Each row was made from one path, in order. Every step used is in the known rows, and no mark comes twice. Write each row's path.
In the rows, 128 means zero.
Known rows
X E B U Q N G: [141 137 138 115 160 147 132 157  56 154 113 111 174 120 173 177 136 188
  50 156 138  81 108  87 122 125 130 130 102 136 174 111 143]
P G N Q U: [156 232 135 120 152  99 118 146  68  87 123 146 159  91 135 116 154 132
  92 180 110 120 123 109 127 157 159 105 142 142 144 133  97]
N G U B: [121 141  98 116 117 141 101 150  50 104 143 101 139 122 123  89 111 124
 140 161 119 106 123 106 105 162 155 125  85 134 133 128 169]
G N Q U B E X: [118 167 133 159 162 151 101 132  42  74 138 136 220  75 137 140 156 150
 127 174 121 166  80 117 101 186 149  85 161 162 128 128 133]
G N Q U X: [137 188 130 149 135  91 101 156  71  72 135 143 175  83 130 131 143 184
 106 149 125 144 104 109 113 125 172 106 122 166 115 118  91]
G N Q U B: [148 182 122 137 130 111 117 143  22  71 123 145 176  97 129 127 143 153
 130 176 122 120 112 114 129 156 158 118 144 153 131 144 136]
F M U X J: [149 146 152  95 133 164  70 119 134  37 174 150 129  79 144 186  96 147
 136 139 173 128 128  97 115  72 134 116  83 170 105 117 103]
B U Q N: [138 138 166 138 151 124 127 146 117 136 141 123 150 126 168 158 159 168
 109 141 119 100 144 117 122 122 140 131  95 124 132 119 124]
S Q N G U B E: [126 159 131 100 144 150 111 139  40  87 154 107 166  78 154 120 103 124
 121 206 131 131  88 129  97 177 192 131  92  96 154 151 155]
M F V: [151 108 152 131 125 165  88 129 143 142 139 127 157 141 129 178 119 123
 133 139 172 154  97 143 115 144 139 135  87 122 149 137 134]
P G N Q: [123 194 147 125 145  98 123 147  79 103 137 135 144 103 144 112 144 135
 107 131 103 128 116  96 135 161 166 106 125 154 123 141 100]
P G N: [126 169 149 123 137 127 133 153  97 120 143 146 133  97 126 114 134 115
 121 154 111 120 115 104 135 152 145 116 114 155 112 137  91]
V F M U B: [160 144 128  62 115 169  91 110 128  54 185 144 154 103 134 168 109 124
 182 193 163 151 150  96 125 130  95 130  88 120 105 144 158]
N Q U B: [149 174 109 115 136 108 111 126  54  86 126 128 148 126 135 132 129 147
 124 164 135 117 147 124 113 147 134 109 143 132 161 135 164]
U Q N G P: [150 149 112 111 159  76 129 147  24 146 131 114 173 106 152 115 135 187
 139 145 122 137 130 104 120  94 146 134  74 131 136 122 116]
B E: [115 133 152 131 148 157 134 134 142 112 156 126 143 107 136 143 131 112
 128 137 124 146 106 134 121 151 133 109 134 118 134 126 120]
F M: [145 117 128 114 126 156  95 110 148 122 169 110 129  96 141 149 104 135
 133 137 142 135 135 117 150 127 129 134 106 147 118 128 137]
F V: [137 122 147 144 126 149 102 133 106 145 136 115 155 141 135 146 115 135
 140 118 160 137 113 125 128 140 142 125 106 140 129 132 131]
J X E B: [120 117 127 105 121 139 147 108 126 146  93 132 171 103 108 167 112 146
  88 137 137  89  76 110 114 126  72 127 153 153 142 120 120]
G U X J: [122 143 148 152 113 144  87 133 105  71 134 147 128 111 121 117 108 144
 127 136 142 118 104 100  81 115 158 131  89 177 103 111  96]
P G U B E: [108 168 167 112 144 175 106 139  99  85 182 118 122  97 123 114 111  81
 145 184 113 110 119 112  97 199 121  96  92 130 129 139 141]
A U G N: [117 134 124 159  96 110  97 153 108 103 130 138 175 147 138 143 133 143
 136 163 142 132 117  97 131 170 170 115 109 150  96 150 116]
M U: [138 160 147  99 130 134 118 123 141  84 114 146 140 127 129 164 147 112
 135 150 133 120 122 135 126 105 113 126 129  89 125 133 125]
J X E B U: [104 100 152 112 142 163 160 102 135 143 111 121 182 113 123 171 134 141
  78 146 132  65  92 100 105 144  78 128 135 137 152 116 133]
U X: [109 119 134 135 133 116 118 148 128 119 155 125 119 115 124 132 110 157
 130 108 135 140 131 119 107 111 132 108  91 153 112 116 118]
S Q U G P: [139 142  89  96 134  83 135  99  48 118 110 116 154 119 123 125 104 137
 175 201 169 139 143 123 115 124 116 139 110  88 141 166 150]
G U Q N: [155 171 152 148 110 119  90 139 108 120 115 135 152 111 141 136 145 160
 122 165 111 109 109 127 116 123 145 144  97 130 105 117 111]
J X E: [129 158 126 118 130 123 146 117 162 132 116 139 163  96 117 137 131 154
 108 137 132  91 114 115 108 101 104 136 142 170 140 112 105]
N Q U: [158 185 113 125 143  99 113 121  96  94 112 126 153 124 138 127 145 148
 100 157 127 126 132 131 119 135 143 117 155 119 161 123 133]
V F M U G N: [156 153 124  90  97 146  87 142 120  56 169 152 175  89 142 170 126 136
 182 205 152 153 124  77 136 136 131 129  82 137  69 151 125]
P G U Q N: [156 204 162 123 127 114  88 151 112 122 127 132 127 103 142 126 138 141
 113 173 106  97 131 111 107 138 136 121  87 137 116 119 104]
S Q N G U X E B: [129 145 120 105 127 141  94 134  46 112 100 117 170  78 143 149  85 180
  61 182 162 115  56 107  97 130 160 152  87 130 152 128 127]
X E B: [129 115 129 122 130 168 129 115  99 139  92 140 149 123 124 168 112 139
  87 148 154 111  84 116 137 137  86 139 153 138 148 131 135]

Which path is each row?
[ 93  96 141 129 115 141 154 139  84 140 114 130 198 104 124 172 136 155
 100 162 128  60  78  76 115 163 107 119 114 171 114 136 129]
J X E B U G N
[150 150 114 115 129 132 122 131  75  94 130 136 140 119 114 134 119 124
 139 185 141 108 143 133 116 133 110 117 132 137 145 135 154]
Q U B
[147 156 119 125 125 120  96 152  65 107 117 121 167 102 147  99 142 141
  95 177 109  99  94 123 105 139 181 146  93 123 138 118 119]
Q N G U
[148 139 112 109 142 105 124 162  65 124 128 124 154 108 156 116 133 150
  95 149 121 116 120 123 119 116 173 127 106 136 157 119 122]
Q N G
[138 129 101 114 131  87 130 126  44 105 115 127 161 126 115 117 130 139
 173 191 149 115 144 120 112 121  96 123 105 122 131 146 136]
Q U G P
[115 106 153 130 143 151 137 123 107 165 126  97 140 151 142 174 130 147
 104 122 124 115 118 101 130 155  95 111 109 105 127 122 159]
E B U Q
[134 132 138  88 148 208  77  97 152  57 197 131 196  78 143 177 118 120
 180 192 163 196 116  96 100 163  87  98 101 127 103 129 157]
V F M U B E X
[ 85  39 137 116 136 126 146 107  30 143 122  97 162 155 135 145 127 130
 152 151 144 104 116  91 124 167  79 126  76 100 122 158 168]
E B U G P
[ 91 124 139 131 125 116 144 135  62 126 107 116 208 109 148 168 147 176
  86 140 122  65  79  66 116 173 130 112 126 170 130 138 138]
J X E B U G N Q
[110 154 158 119 130 163  88 133 104 110 122 129 126 102 109 141  95 135
  84 160 144  94  90  94  97 155  83 116  88 164 126 118 110]
P G U X E B
[105  71 154 124 139 162 143 113 106 141 123 106 149 144 137 160 133 117
  98 138 128 104 103 115 126 169 102 124 120  95 136 133 155]
E B U
[124 146 141 116 143 158 102 164  38  80 163 117 176  82 147 116 126 126
 118 195 112 108  88 123  94 174 176 117  83 136 143 128 143]
Q N G U B E
[191 181 116  57 153 110  93 129  71  83 173 134 206  79 165 154 133 180
 167 202 153 170 139  78 121  81 121 144  51 111 116 128 113]
V F M U Q N G P
[142 167 123 121 143 126 102 131  74  96 103 132 165 105 128 173 116 184
  62 151 163 123  95 109 105 122 102 106 145 159 163 114 126]
N Q U X E B
[132 145 131 101 156 123 147 149  82 164 117 105 201 100 157 175 137 194
  49 148 120  63  98  83  97 122 117 116 103 153 169  97 129]
J X E B U Q N G
[110  97 108 121 124  92 131 125  58 131 131 117 140 138 127 114 119 139
 187 141 144 125 143 108 122 126 103 127  86 133 111 152 141]
U G P
[146 168 113 106 127 117 104 129  67 112 110 114 160  95 155 103 116 140
 101 188 128 123  96 130 108 138 199 160  98  87 150 139 131]
S Q N G U
[139 128 169 134 146 160 129 133  85 148 103 133 168 123 162 195 146 178
  69 161 142  81 101 103 128 126  97 143 121 139 151 121 134]
X E B U Q N
[129 155 103 127 123 132 101 144  91 116 129 103 149 119 130  86 129 122
 112 155 110 115 110 113 105 151 168 133  95 116 134 116 137]
N G U
[198 200 114  61 134 123  81 152 122  81 172 133 176  85 173 173 124 174
 128 192 146 160 145  87 120  93 147 125  65 117 126 113 125]
V F M U Q N G
[112 120 146 156 162 178 112 112 120 103 130 142 168 107 146 138 129 124
 119 125 144 161  94 113  91 146 139 103 152 171 137 111 108]
B E X J
[129 130 168 118 144 138 145 128 121 158 106 127 193  99 147 196 146 187
  70 153 126  60  95  99 105 117  85 127 120 148 146 110 117]
J X E B U Q N
[ 98 112 143 157 149 174  85 108 143 105 156 119 195 136 139 153 123 130
 137 150 153 172 114 116  97 200 121  88 126 141 128 129 147]
A U B E X
[102 101 132 131 129 124 134 147 113 127 145 102 128 153 151 133 137 130
 137 138 132  92 160 104 115 155 133 114  88 127 128 138 166]
B U G
[147 193 135 153 142 104 102 151  40  44 125 165 172  85 139 133 137 183
  99 151 143 135 100  95  98 112 191 112 134 197 124 117  74]
G N Q U X J
[113 134 149 120 144 146 152 115 145 169 115 111 171 120 130 185 132 167
  86 130 127  75 107  87 107 131  71 118 124 144 143 107 136]
J X E B U Q
[132 117 137 109 179 133 146 134   4 151 109 113 199 116 165 154 140 193
  88 166 142  94 100  81 121 118 104 148  82 129 167 124 133]
X E B U Q N G P
[150 188 140 110 133 120 110 140 146 105 120 136 132 132 136 179 140 139
 145 132 128 129 140 124 126  94 106 112 119 100 112 122 131]
M U Q
[141 186 101 137 127 115  96 156  96 138 133  93 138 126 134  99 124 149
 124 138 106 125 125 101 107 136 163 119  84 124 126 106 143]
N G U Q
[110  99 155 128 148 183 144 113 106 131 107 125 158 137 140 172 137 133
  81 150 148  85  97 105 129 152  87 142 136 120 158 131 148]
X E B U
[ 94  78 132 125 145 111 144 121  65 128 149 103 155 150 142 115 144 137
 176 147 136 105 153  97 115 145 110 134  65 112 120 152 153]
B U G P
[110 104 137 127 133 152 115 133 104 128 119 132 134 110 119 176  96 165
  92 124 161 121  87 105 115 115  88 119 116 166 130 119 123]
U X E B
[105 136 154 139 124 179 109 129  95  83 165 121 150 104 119 125 122 101
 152 174 120 124  94 126 103 183 129 117 104 127 116 139 148]
G U B E
[130 130 135 117 177  98 142 149  36 142 150 103 188 119 170 116 160 185
 127 152 119 111 142  97 114 111 148 138  58 116 147 122 123]
B U Q N G P
